Each row comes from the steps of one path. Every step used is in the known rows, and no mark comes twice. Write the path behind each row, first mark first.
Known rows:
G > M > Z > W > X: [-0.13  0.20 -0.38  1.88  1.41 -1.93  3.05  0.09  2.72 -1.23 -1.84  1.62
  1.31  1.43  1.15  1.22  1.48 -1.81 -0.98  0.28  3.57 -2.22 -0.75 -2.62]
G > W > X: [-0.36 -0.06 -0.92  1.54  0.55 -1.21  2.85  1.47  1.19 -0.05 -2.49  1.69
 -0.26  0.15  2.89  0.65 -0.22 -0.87  0.72  0.68  3.15 -1.67  1.14  1.48]
Z > W > Q: [-0.76  0.19  0.34  1.67  0.70 -1.37  2.01 -0.02  0.83  0.25 -0.31  0.18
 -0.07  3.68  1.87 -0.13  0.93  0.40 -1.41 -0.33  1.70  2.30 -0.16 -1.98]
Z > M: [ 1.15  0.56  1.15  2.78 -0.50 -1.35  4.63  0.75 -0.27 -1.08 -0.96 -0.11
  0.23  0.09  1.22  0.47  0.28 -0.10 -1.47  0.43  1.56  0.49  1.16  0.46]
Z > M > G > W > Q: [ 1.37  1.41  0.38  3.04 -0.50 -1.80  2.91  0.69 -0.43 -1.01 -1.95 -0.51
 -1.74  0.94  2.36  2.03 -0.57  1.27  0.38  1.31 -0.22  2.05  0.32  0.34]
Q > W > X: [ 0.23 -0.07  0.28  0.41  2.59 -2.06  4.35 -0.26  0.65 -0.38 -0.44  0.41
  0.14  0.90  0.93  0.38 -0.55 -1.40 -2.23  0.36  2.88 -0.85  2.49  0.07]
Z > M > X: [ 1.52  0.76  1.36  1.54 -0.05 -1.00  5.83  0.65  0.56 -1.16 -0.49 -0.18
 -0.91 -0.07  1.42  0.77  0.11  0.16 -0.47  0.07  1.29  0.20 -0.89  0.93]
Q > W > X > M: [-0.73  0.72 -0.28  1.23  3.20 -1.60  4.36 -0.88 -0.05 -0.88 -0.58  2.05
  0.34  2.12  0.53  1.29 -1.55 -1.62 -2.24  0.27  2.82 -1.14  3.58 -0.78]
X > M > Q: [-2.22  0.55 -1.71  1.37  0.36 -0.22  2.95 -0.38 -0.10 -1.47 -1.16  0.80
  1.41  1.92  1.02  0.25 -0.36 -0.11 -1.24 -0.34  1.13  0.44  3.49 -1.55]
Q > W > G > M > Z: [-0.59  0.57 -0.58  0.25  0.48 -2.09  4.11  2.11  1.89 -3.06 -0.92 -0.37
  0.02  0.65 -1.47 -0.24 -0.20 -2.35 -4.86  0.32  0.63 -1.69  2.11 -1.17]
G > W: [-0.66  0.03 -0.56  1.75 -0.53 -0.77  2.75  2.47  0.35 -1.05 -2.25  0.68
 -0.62  0.42  1.95 -0.07  0.28 -0.49 -0.02  0.44  2.40  0.13  1.35  2.19]
M > Q > W: [-0.31 -0.22 -0.59  0.04  0.79 -1.22  3.35 -0.60 -0.09 -1.67  0.03 -1.65
  0.83  0.92  0.89 -0.61 -0.02 -0.52 -2.42 -0.20  0.99  1.89  3.17 -0.40]
X > W > Q: [ 0.20 -0.49 -0.82  0.80  0.67 -0.98  2.94  0.02  0.65  0.20 -0.50  0.93
  0.33  2.09  1.90 -0.08 -0.13 -0.16 -2.66 -1.55  1.41 -0.09  2.94 -0.15]
Q > W > Z > M: [ 3.51  0.48  1.22  1.77  0.75 -1.45  5.49 -0.47 -1.95 -3.04 -0.09 -0.74
 -0.89  0.34  0.19  0.98  0.24 -1.04 -2.98  0.97  0.53 -0.61  1.50 -0.69]
X > M > G > W: [-2.13  1.62 -0.93  2.67  0.89 -0.83  2.94  1.01 -0.78 -2.44 -3.13  1.85
 -1.14  1.49  0.69  1.32 -1.12  0.00  0.00  1.10  2.07  0.14  2.65  0.42]
W > Q: [-0.68  0.30 -0.15  0.69  0.60 -1.52  2.44  1.35  0.83  0.69 -0.20 -0.11
 -0.26  2.56  1.37  0.28  0.48  0.18 -1.96 -0.52  0.70  0.80  1.11 -0.48]
M > X > W > Q: [ 0.70 -0.22 -0.68 -0.37  1.01 -0.60  4.12 -0.09  1.49  0.21  0.01  0.96
 -0.75  1.98  2.02  0.13 -0.24  0.11 -1.65 -1.90  1.08 -0.39  0.85  0.33]
Q > W > Z > M > X: [ 3.91  0.71  1.49  0.45  1.21 -1.12  6.64 -0.57 -1.05 -3.14  0.41 -0.77
 -1.97  0.18  0.23  1.25  0.05 -0.77 -2.05  0.48  0.17 -0.87 -0.50 -0.16]
X > W > G > M: [-1.14 -0.30 -1.70  0.56 -0.08 -0.81  2.04  0.44  1.71 -2.43 -2.59  0.81
  0.26  0.36 -0.01 -1.55 -0.74 -0.93 -3.95  0.07  1.24 -2.70  3.65 -0.64]
Z > M > G > W > X: [ 1.34  1.14  0.35  3.29  0.39 -1.78  4.09 -0.09  0.03 -1.37 -3.12  0.75
 -0.92 -0.86  2.58  2.11 -0.94  0.20  0.98  1.97  2.14 -0.62  0.67  0.68]
Q > W: [-0.02  0.05  0.62  0.66  1.45 -1.70  4.14  0.80 -0.19 -1.41 -0.04 -0.59
 -0.17  1.18 -0.04 -0.34 -0.10 -1.06 -2.99  0.06  2.12  0.95  2.75  0.68]
Q > W > G: [-1.24  0.42  0.14  0.25  0.79 -1.58  4.42  1.24  0.40 -1.95 -0.59 -0.48
 -0.61  1.06 -0.54 -1.50 -1.13 -1.21 -4.57  0.38  1.12  0.11  3.12 -0.17]

Write each row's path:
[ 0.73 -0.30 -1.30 -0.69  1.20 -1.13  1.84 -0.51  2.38 -0.56 -0.90  0.47
 -0.88  1.79  1.35  0.51  0.14  0.23 -1.39 -1.13  0.35 -1.33  0.45 -0.17]
G > M > X > W > Q
[ 0.65  0.41 -0.06  1.29 -0.90 -1.15  4.74 -0.83 -0.17 -2.59 -0.40 -1.93
  0.38 -0.20  0.82 -0.83 -1.40 -0.32 -3.62  0.80 -0.65  1.60  3.09 -1.41]
Z > M > Q > W > G
[ 1.18  0.34  0.43  1.28 -0.84 -0.08  6.64 -0.05  0.99 -2.13 -1.28  0.92
 -0.62 -0.76  1.32 -0.74 -1.45 -0.30 -2.90 -0.57  0.93 -1.44  1.40  0.39]
Z > M > X > W > G
[-1.06  0.95 -0.45  1.82  0.29 -1.37  2.83  1.64 -0.03 -1.99 -2.93  0.14
 -1.28  0.39  1.16  0.45 -0.10  0.27 -0.09  1.12  2.11  0.63  1.61  1.21]
M > G > W
[-1.67  0.76 -1.04  0.77 -0.59 -1.54  3.52  2.95  2.48 -2.22 -1.85  0.44
  0.58  0.57 -0.74 -0.27  0.44 -1.73 -3.69  0.05  0.81 -2.74  1.22 -1.35]
W > G > M > Z
[-0.81 -0.03  0.38  1.84  1.67 -1.26  3.16 -0.84  1.32 -0.15 -1.47  1.49
  0.61  1.84  2.14 -0.05  0.55 -0.72 -0.71  0.41  4.06 -0.46  0.24 -1.73]
Z > W > X
[ 0.86  0.21 -0.09  2.18 -1.20 -0.86  3.92 -0.54 -0.20 -1.26 -0.80 -1.35
  1.19 -0.11  2.06  0.37  0.31  0.46 -0.85  0.27  0.49  1.41  1.74 -0.90]
Z > M > Q
[-2.42  0.06 -1.78  0.76 -0.78 -0.79  0.34 -1.03  2.05 -2.63 -2.38 -1.05
  0.71  1.38  0.74 -1.86  0.23  0.13 -2.16  1.04  0.39  0.55  1.05 -3.74]
Z > W > G > M > Q
[-2.30  0.12 -2.38 -0.07 -0.86 -0.89  0.75  0.38  2.04 -2.13 -2.28 -1.23
  0.63  0.36  0.27 -1.38 -0.13  0.00 -2.56  0.78 -0.53 -0.99  2.34 -2.16]
W > G > M > Q
[-0.58  1.74 -1.48  2.15  1.02 -0.42  3.29  0.72 -1.77 -3.64 -3.15  2.02
 -1.69  1.54  0.25  1.80 -0.50 -0.34 -0.35  1.42  1.09 -1.73  2.17 -0.88]
X > M > G > W > Z
[-1.04 -0.14 -2.00  0.27 -0.11 -1.23  0.62 -0.14  1.35 -1.70 -1.78 -1.36
  1.15  0.63  0.86 -0.29  0.84  0.19 -1.05  0.37  0.51 -0.09  1.95 -1.26]
G > M > Q
[ 2.13  1.54  0.85  2.38  0.52 -1.33  5.09 -0.32 -1.73 -3.22 -1.64 -0.58
 -1.13  0.07  0.15  1.44  0.42  0.27 -1.90  1.50  0.35 -1.03  0.80 -1.79]
W > Z > M > G
[ 2.19  0.30 -0.61  1.61 -1.01 -0.43  4.22 -0.89 -1.24 -2.64 -0.86 -1.11
  0.58 -0.07  1.71  0.75  0.87  0.05 -1.15  0.58 -0.48 -0.64  1.24 -2.09]
W > Z > M > Q
[-1.94  0.36 -1.48  2.11  1.58 -0.30  2.62 -2.81  0.68 -0.81 -1.69  1.97
  1.83  2.65  2.54  0.57 -0.48 -0.33  0.04  0.14  2.87  0.15  1.96 -3.81]
Z > W > X > M > Q
[ 1.38  0.10  0.16  0.11  1.70 -1.38  4.40  0.33 -1.21 -2.61 -0.15 -0.44
 -0.84  1.24 -0.39  0.11  0.59 -1.37 -3.29  0.35  1.21 -1.21  2.17 -0.54]
Q > W > Z
[-0.80  1.01 -0.63  1.39  0.45 -1.68  1.83  1.39  0.40 -0.64 -2.02 -0.21
 -1.73  1.81  1.87  1.14 -0.23  0.81 -0.16  0.61  0.51  1.45  0.80  0.47]
M > G > W > Q
[ 1.21 -0.19 -1.15 -0.50  1.00 -0.86  3.53 -1.00 -1.11 -2.88 -0.07 -1.49
  0.13  0.96  0.50 -0.14  0.49 -0.80 -2.71  0.17  0.09 -0.24  2.67 -1.75]
M > Q > W > Z
[-1.23  1.14 -0.76  1.97  1.70 -1.14  5.75  1.17  1.16 -0.48 -0.99  3.38
  1.57  1.76  0.99  2.13 -0.22 -2.24 -1.65 -0.80  3.21 -3.14  2.06 -1.45]
W > X > M > Z
[-0.39  0.37 -0.53 -0.37  1.09 -1.36  2.40  1.05  2.16 -1.55 -1.42 -0.28
 -1.00  0.72  0.16  0.22  0.76 -0.04 -0.63  0.21  1.25 -1.29 -0.70  0.41]
G > M > X
[-0.49  0.35  0.76  2.22  0.09 -1.17  5.02  1.50  1.02 -1.57 -0.74  1.06
  1.13  2.07  0.93  0.08  1.73 -1.53 -1.91 -0.78  3.53  0.50 -0.12 -1.52]
M > Z > W
[-0.90  0.87 -0.74  1.65  1.40 -1.56  2.99  0.70  0.78 -1.02 -3.19  1.13
 -0.88  0.01  2.12  1.10 -0.59 -0.12  0.52  1.45  2.87 -1.15  1.31  0.62]
M > G > W > X
[-2.06  1.73 -0.60  1.88  2.99 -1.45  3.96 -0.86  0.17 -1.07 -2.16  2.25
  0.15  1.85  0.45  1.84 -1.30 -0.34 -1.23  0.78  2.69 -1.72  2.88 -1.93]
W > X > M > G
[-0.22  0.97 -0.23  1.41  2.70 -1.74  6.45  0.33  0.52 -1.24 -0.11  2.65
  1.19  1.86  0.26  2.13 -0.93 -2.91 -2.70 -0.60  3.07 -2.10  3.02 -1.18]
Q > W > X > M > Z
[-1.53  1.22 -0.41  2.20  0.57 -0.84  5.64  2.26  0.29 -1.48 -0.70  2.33
  1.29  2.12  0.05  1.31  0.29 -1.90 -2.33 -1.06  2.42 -1.35  2.36 -0.75]
X > M > Z
[-0.33  0.08 -0.83  1.27 -0.49 -1.20  1.66  2.18  0.75  0.38 -1.38  0.38
 -1.07  1.88  2.52  0.55  0.17  0.21  0.04 -0.04  0.75  0.98  0.62  1.17]
G > W > Q
[-1.39  0.02 -1.07 -0.35 -0.05 -0.99  3.61 -0.07  0.60 -2.18 -0.40 -1.60
  0.35  0.75  0.31 -1.79 -1.07 -0.68 -3.98  0.13 -0.02  1.06  3.67 -1.44]
M > Q > W > G
[ 2.65  0.02  0.45  1.11  0.05 -0.79  5.30 -0.84  0.78 -0.19  0.02  0.58
 -0.83  1.08  2.59  1.06 -0.57  0.43 -1.33 -1.27  0.34  0.22  0.29  0.30]
Z > M > X > W > Q
[-0.84 -0.02 -0.76 -0.39  0.06 -0.06  5.35  0.62  1.68 -1.73 -1.28  1.27
 -0.81  0.21  0.78 -1.65 -1.13 -0.73 -3.32 -1.16  1.72 -1.92  1.96  0.40]
M > X > W > G
[-2.07  0.48 -1.19  0.58 -0.18 -1.43  1.52  1.73  1.82 -1.92 -2.30 -0.22
 -0.28  0.59 -0.62 -1.19 -0.15 -0.47 -3.14  0.97  0.55 -1.79  1.82 -1.04]
W > G > M
[ 2.58  0.12 -1.22  2.27 -2.08 -0.05  3.40  0.01 -1.32 -2.91 -2.05 -0.71
 -0.35 -0.75  2.88  1.01  0.62  0.03  0.67  1.20 -0.37 -0.44  0.74 -0.39]
G > W > Z > M > Q
[-1.25 -0.18 -0.92  0.86 -0.31 -0.46  4.22  0.73  0.87 -1.71 -1.66  1.33
  0.43  0.56  0.57 -1.92 -1.00 -1.00 -4.17 -0.74  2.01 -1.65  4.09 -0.12]
X > W > G
[-0.36  0.49 -0.73  1.11  0.19 -1.82  3.17  2.47  1.86 -1.84 -1.39  0.23
  0.87  0.75 -0.16  0.92  1.58 -1.48 -2.19 -0.35  1.75 -1.92  0.78 -0.48]
G > M > Z
[-1.24  1.13 -0.05  2.59  0.80 -0.87  4.15  0.58  0.73 -0.52 -0.06  2.39
  0.85  4.59  1.17  1.67  0.56 -1.14 -1.88 -1.18  1.82  1.00  0.22 -3.26]
X > M > Z > W > Q
[-0.40  0.31 -0.06  2.01  0.32 -1.68  2.83  1.02  1.85 -2.22 -1.46  0.58
  1.10  1.89  0.25  0.50  1.91 -1.48 -1.70  0.06  2.76 -0.49 -0.55 -2.05]
G > M > Z > W
[ 2.08 -0.02  0.15  1.46  0.97 -1.67  4.76 -2.44  0.07 -0.98 -0.23 -0.96
  1.14 -0.21  2.36  1.06 -0.91 -0.47 -1.31  0.71  1.00  0.70  2.41 -1.10]
Z > M > Q > W > X
[-1.92  0.51 -2.03  1.22  1.44 -0.60  3.08 -1.38  0.71 -0.34 -1.48  1.69
  1.66  1.49  2.06  0.97 -0.91 -0.57 -0.53 -0.12  1.79 -1.26  3.17 -2.23]
W > X > M > Q
